What can hang from each mark
Z_985: Z_803 Z_975
Z_287: Z_583 Z_837
Z_813: Z_837
Z_803: Z_837 Z_845
Z_845: Z_803
Z_583: Z_287
Z_837: Z_287 Z_803 Z_813
Z_975: Z_985

Known rows, with every way that one mark hangs from another
Z_837{Z_287 Z_803 Z_813}: [-0.78, 2.26, 0.16, 1.09, 2.50, 0.15, 3.81, 0.24, 0.61, 4.35, -2.20, 2.34, 2.43, -4.41, 0.72, -3.18, 4.38, -0.59, -1.32, -4.77]
Z_813{Z_837{Z_287{Z_583} Z_803}}: [-0.74, 1.98, 2.40, 2.58, 2.81, -0.66, 1.36, -0.03, 1.17, 3.96, -1.81, 0.28, 0.52, -2.86, -0.94, -4.46, 6.93, -1.05, 0.45, -4.53]
Z_985{Z_803{Z_837} Z_975}: [-1.09, 2.65, 0.20, -0.01, -1.22, 0.62, 0.32, -0.01, 0.28, 3.34, 2.04, 0.35, 1.48, -3.02, 1.43, -4.73, 4.26, 0.65, 1.99, -4.97]
Z_845{Z_803{Z_837}}: [-0.52, 3.28, 1.45, 0.70, 0.01, -2.35, 0.12, -0.31, -1.18, 3.65, -0.53, -0.52, 0.86, -2.59, 0.92, -2.42, 2.09, 2.01, 1.23, -2.55]
Z_803{Z_837{Z_287} Z_845}: [0.87, 3.09, 1.70, 0.68, 0.91, -1.34, 0.48, -1.08, 1.17, 3.83, -2.29, -1.34, 1.48, -2.69, 0.76, -3.16, 3.86, -0.33, -0.92, -2.93]
Z_837{Z_287 Z_803{Z_845}}: [-0.16, 2.17, 0.97, 1.02, 1.46, -0.46, 2.67, -0.55, 1.70, 3.77, -1.93, 0.50, 2.30, -3.53, 1.08, -3.72, 4.35, -1.08, -1.82, -4.05]
Z_837{Z_287 Z_803{Z_845} Z_813}: [-0.21, 2.62, 0.67, 0.21, 2.84, -0.18, 3.86, -0.62, 2.19, 4.74, -1.47, 1.17, 2.70, -3.92, 0.95, -3.38, 5.54, -1.49, -2.24, -4.42]
Z_803{Z_837{Z_287{Z_583} Z_813} Z_845}: [0.51, 3.70, 2.97, 0.30, 3.08, -1.60, 1.00, -0.79, 2.33, 4.36, -1.38, 0.18, 0.43, -3.19, 0.58, -3.88, 7.04, -1.72, -0.57, -3.88]
Z_985{Z_803}: [-1.19, 2.53, 1.24, 1.58, -1.30, 1.53, 0.91, 0.38, 1.25, 1.91, -0.19, 0.96, 1.37, -3.11, 2.04, -2.33, 3.82, 0.40, 0.30, -4.24]
Z_803{Z_837{Z_287 Z_813} Z_845}: [0.64, 3.50, 1.11, -0.02, 2.40, -1.22, 1.56, -1.06, 1.37, 4.92, -1.50, -0.64, 1.88, -3.30, 0.73, -2.91, 5.01, -0.77, -1.31, -3.48]
Z_975{Z_985{Z_803{Z_837{Z_287} Z_845}}}: [-0.14, 2.68, 1.48, -2.27, 1.46, 0.61, 0.44, -1.30, 0.94, 3.74, 0.23, -0.64, 1.87, -2.79, 0.63, -1.71, 6.29, -0.27, 0.13, -4.38]
Z_813{Z_837{Z_803{Z_845}}}: [0.24, 2.30, 2.17, 1.89, 1.75, -0.68, 1.20, -1.15, 1.76, 4.17, -0.32, -2.67, 1.73, -2.01, 0.18, -2.18, 5.89, -0.10, -0.49, -3.60]
Z_985{Z_975}: [-0.67, 2.34, 0.63, 1.24, -1.09, -1.17, 1.00, 0.20, -0.12, 2.16, 0.08, 0.39, 1.86, -2.94, 2.95, -3.39, 2.80, -0.01, 0.49, -3.73]
Z_583{Z_287}: [-0.46, 2.82, 1.05, 1.61, -1.78, -1.36, -0.27, -0.73, -2.01, 3.31, -2.16, 0.11, 2.93, -2.54, 2.22, -2.18, 1.19, 0.56, -0.99, -2.77]
Z_845{Z_803}: [-0.96, 2.94, 1.52, 1.12, -0.33, -1.80, 1.07, 0.23, -0.67, 2.75, -0.82, 0.36, 1.23, -2.91, 2.11, -2.09, 1.59, 1.42, 0.43, -2.71]
Z_287{Z_583 Z_837}: [-0.32, 3.22, 4.14, 3.39, 1.11, -1.04, -0.70, 0.66, 1.39, 1.33, -2.34, 2.04, -0.52, -1.64, 1.25, -3.20, 5.43, -0.02, 1.59, -2.37]
Z_975{Z_985{Z_803{Z_837{Z_813} Z_845}}}: [-0.18, 3.40, 2.00, -2.60, 2.02, 0.77, 0.93, -1.24, 1.68, 3.82, 2.12, -0.70, 1.69, -2.83, 1.25, -0.08, 7.51, 0.10, 0.38, -4.41]
Z_813{Z_837{Z_287{Z_583} Z_803{Z_845}}}: [-0.03, 2.36, 2.85, 1.73, 3.29, -0.84, 1.42, -0.81, 2.47, 4.31, -1.11, -0.99, 0.71, -2.48, -0.71, -4.56, 7.98, -1.88, -0.54, -4.35]
Z_287{Z_583 Z_837{Z_803 Z_813}}: [-0.88, 3.05, 3.35, 2.56, 3.42, -0.24, 1.74, 0.65, 2.32, 3.15, -1.46, 3.64, 0.25, -2.62, 0.26, -3.84, 7.07, -0.39, 1.22, -3.87]

Rows
[-0.21, 3.34, 4.01, 1.83, 3.77, -0.53, 1.74, -0.15, 3.52, 3.51, -1.03, 2.56, 0.52, -2.27, 0.67, -3.81, 8.27, -1.40, 0.11, -3.73] | Z_287{Z_583 Z_837{Z_803{Z_845} Z_813}}
[-0.64, 2.96, 1.64, -0.65, 0.59, -0.04, 0.54, -0.39, 2.36, 4.17, 1.95, 0.86, 0.73, -2.95, 1.14, -6.77, 7.50, -2.12, 0.99, -5.67] | Z_985{Z_803{Z_837{Z_287{Z_583}} Z_845} Z_975}
[-0.90, 3.06, 0.12, -0.21, 1.58, 1.31, 1.96, -0.01, 0.64, 4.47, -0.60, 1.34, 1.54, -3.90, 0.13, -3.56, 5.39, -0.12, -0.12, -5.10] | Z_985{Z_803{Z_837{Z_287 Z_813}}}
[-0.68, 1.68, 0.80, 2.20, 2.34, -0.05, 1.96, -0.19, -0.03, 4.53, -2.15, -0.98, 1.82, -2.95, -0.78, -3.40, 5.28, -0.07, -0.57, -4.13] | Z_813{Z_837{Z_287 Z_803}}
[-0.73, 3.02, 1.34, -1.72, 1.65, 0.99, 0.90, -0.54, 0.16, 3.37, 1.35, 0.45, 1.49, -3.25, 0.87, -0.35, 6.31, 1.04, 1.22, -4.65] | Z_975{Z_985{Z_803{Z_837{Z_813}}}}
[-0.26, 3.39, 2.36, 1.05, 2.70, -1.27, 0.97, -0.03, 0.75, 3.91, -1.97, 1.35, 0.11, -3.51, 0.21, -4.01, 5.85, -0.82, 0.29, -3.97] | Z_803{Z_837{Z_287{Z_583} Z_813}}
[-0.34, 3.12, 1.10, -3.10, 2.97, 0.91, 1.55, -1.19, 1.29, 4.68, 1.04, 0.16, 2.14, -3.39, 0.72, -1.54, 7.34, -0.73, -0.12, -5.03] | Z_975{Z_985{Z_803{Z_837{Z_287 Z_813} Z_845}}}
[0.73, 3.82, 2.06, 0.35, 1.49, -1.17, 0.86, -1.08, 1.56, 4.06, -0.54, -1.22, 1.36, -2.55, 1.37, -1.70, 4.85, 0.13, -0.64, -2.99] | Z_803{Z_837{Z_813} Z_845}
[-0.94, 2.82, 0.42, -2.28, 2.52, 0.91, 1.66, -0.40, -0.01, 4.23, 0.16, 1.22, 1.89, -3.76, 0.12, -1.43, 6.48, 0.23, 0.60, -5.14] | Z_975{Z_985{Z_803{Z_837{Z_287 Z_813}}}}
[-0.34, 2.88, 2.35, 0.60, 3.51, -0.51, 3.29, -0.34, 3.14, 4.26, -1.02, 2.38, 1.36, -3.90, 1.08, -4.25, 7.30, -2.52, -1.53, -4.89] | Z_837{Z_287{Z_583} Z_803{Z_845} Z_813}
[-0.53, 3.56, 1.43, 1.79, 1.22, -0.82, -0.06, -0.29, -1.19, 4.08, -2.35, 2.03, 2.88, -1.88, 1.49, -2.41, 3.46, 0.45, -0.44, -2.44] | Z_583{Z_287{Z_837{Z_813}}}
[0.18, 2.03, 1.22, 1.45, 2.75, -0.50, 1.95, -1.02, 1.60, 4.91, -1.53, -2.12, 2.17, -2.63, -0.35, -3.55, 6.12, -0.92, -1.45, -4.09] | Z_813{Z_837{Z_287 Z_803{Z_845}}}
[-1.18, 2.40, -0.57, -0.50, -0.37, 0.65, 1.05, 0.16, 0.14, 4.18, 0.96, 1.11, 1.84, -3.57, 0.76, -5.69, 4.97, -0.28, 1.07, -5.48] | Z_985{Z_803{Z_837{Z_287}} Z_975}
[-0.22, 2.91, 0.79, -0.72, -0.89, 0.33, 0.32, -0.77, 1.73, 3.84, 2.58, -0.94, 1.71, -2.54, 1.84, -4.25, 5.53, -0.29, 0.79, -4.89] | Z_985{Z_803{Z_837 Z_845} Z_975}
[-0.12, 3.33, 1.69, 0.92, 2.35, -0.44, 1.46, -1.22, 0.61, 5.45, -1.53, 1.66, 3.55, -2.09, 1.05, -3.16, 5.41, -0.21, -1.29, -3.19] | Z_583{Z_287{Z_837{Z_803{Z_845} Z_813}}}
[-0.32, 2.62, 2.72, 2.62, 1.85, -1.16, 0.03, 0.01, 0.59, 3.28, -2.05, -0.89, 0.09, -2.29, -0.21, -3.79, 5.98, -1.10, 0.75, -3.60] | Z_813{Z_837{Z_287{Z_583}}}
[0.04, 2.71, 2.66, 2.24, 1.80, -0.26, 1.20, -0.45, 2.53, 3.01, -1.76, 0.77, 1.53, -1.92, 0.86, -3.08, 5.16, 0.03, -0.42, -2.77] | Z_287{Z_837{Z_803{Z_845}}}
[-0.39, 3.74, 2.42, -0.59, 2.40, 0.70, 1.27, -0.60, 3.03, 4.56, 0.51, 1.06, 0.46, -3.46, 0.47, -4.69, 8.36, -1.98, -0.06, -5.32] | Z_985{Z_803{Z_837{Z_287{Z_583} Z_813} Z_845}}
[-0.85, 2.69, 3.67, 3.37, 1.92, -0.42, 0.66, 0.58, 1.99, 2.08, -1.90, 2.82, -0.02, -2.11, 0.20, -4.23, 6.36, 0.00, 1.67, -3.36] | Z_287{Z_583 Z_837{Z_803}}
[-0.71, 2.73, 1.73, 2.30, 2.89, 0.17, 2.24, 0.42, 1.20, 3.56, -1.70, 2.68, 1.56, -2.74, 0.57, -2.88, 5.55, 0.42, 0.27, -3.43] | Z_287{Z_837{Z_803 Z_813}}
[-0.47, 2.67, -0.13, -1.32, -0.02, 0.29, 1.10, -0.65, 1.35, 4.70, 1.61, -0.18, 2.14, -3.16, 1.21, -5.62, 5.71, -1.08, 0.00, -5.29] | Z_985{Z_803{Z_837{Z_287} Z_845} Z_975}
[-0.54, 2.72, 2.16, -1.64, 0.03, 0.93, 0.71, -0.81, 1.78, 2.14, 1.04, -0.60, 1.85, -2.56, 2.32, -0.07, 5.65, -0.29, 0.00, -4.09] | Z_975{Z_985{Z_803{Z_845}}}
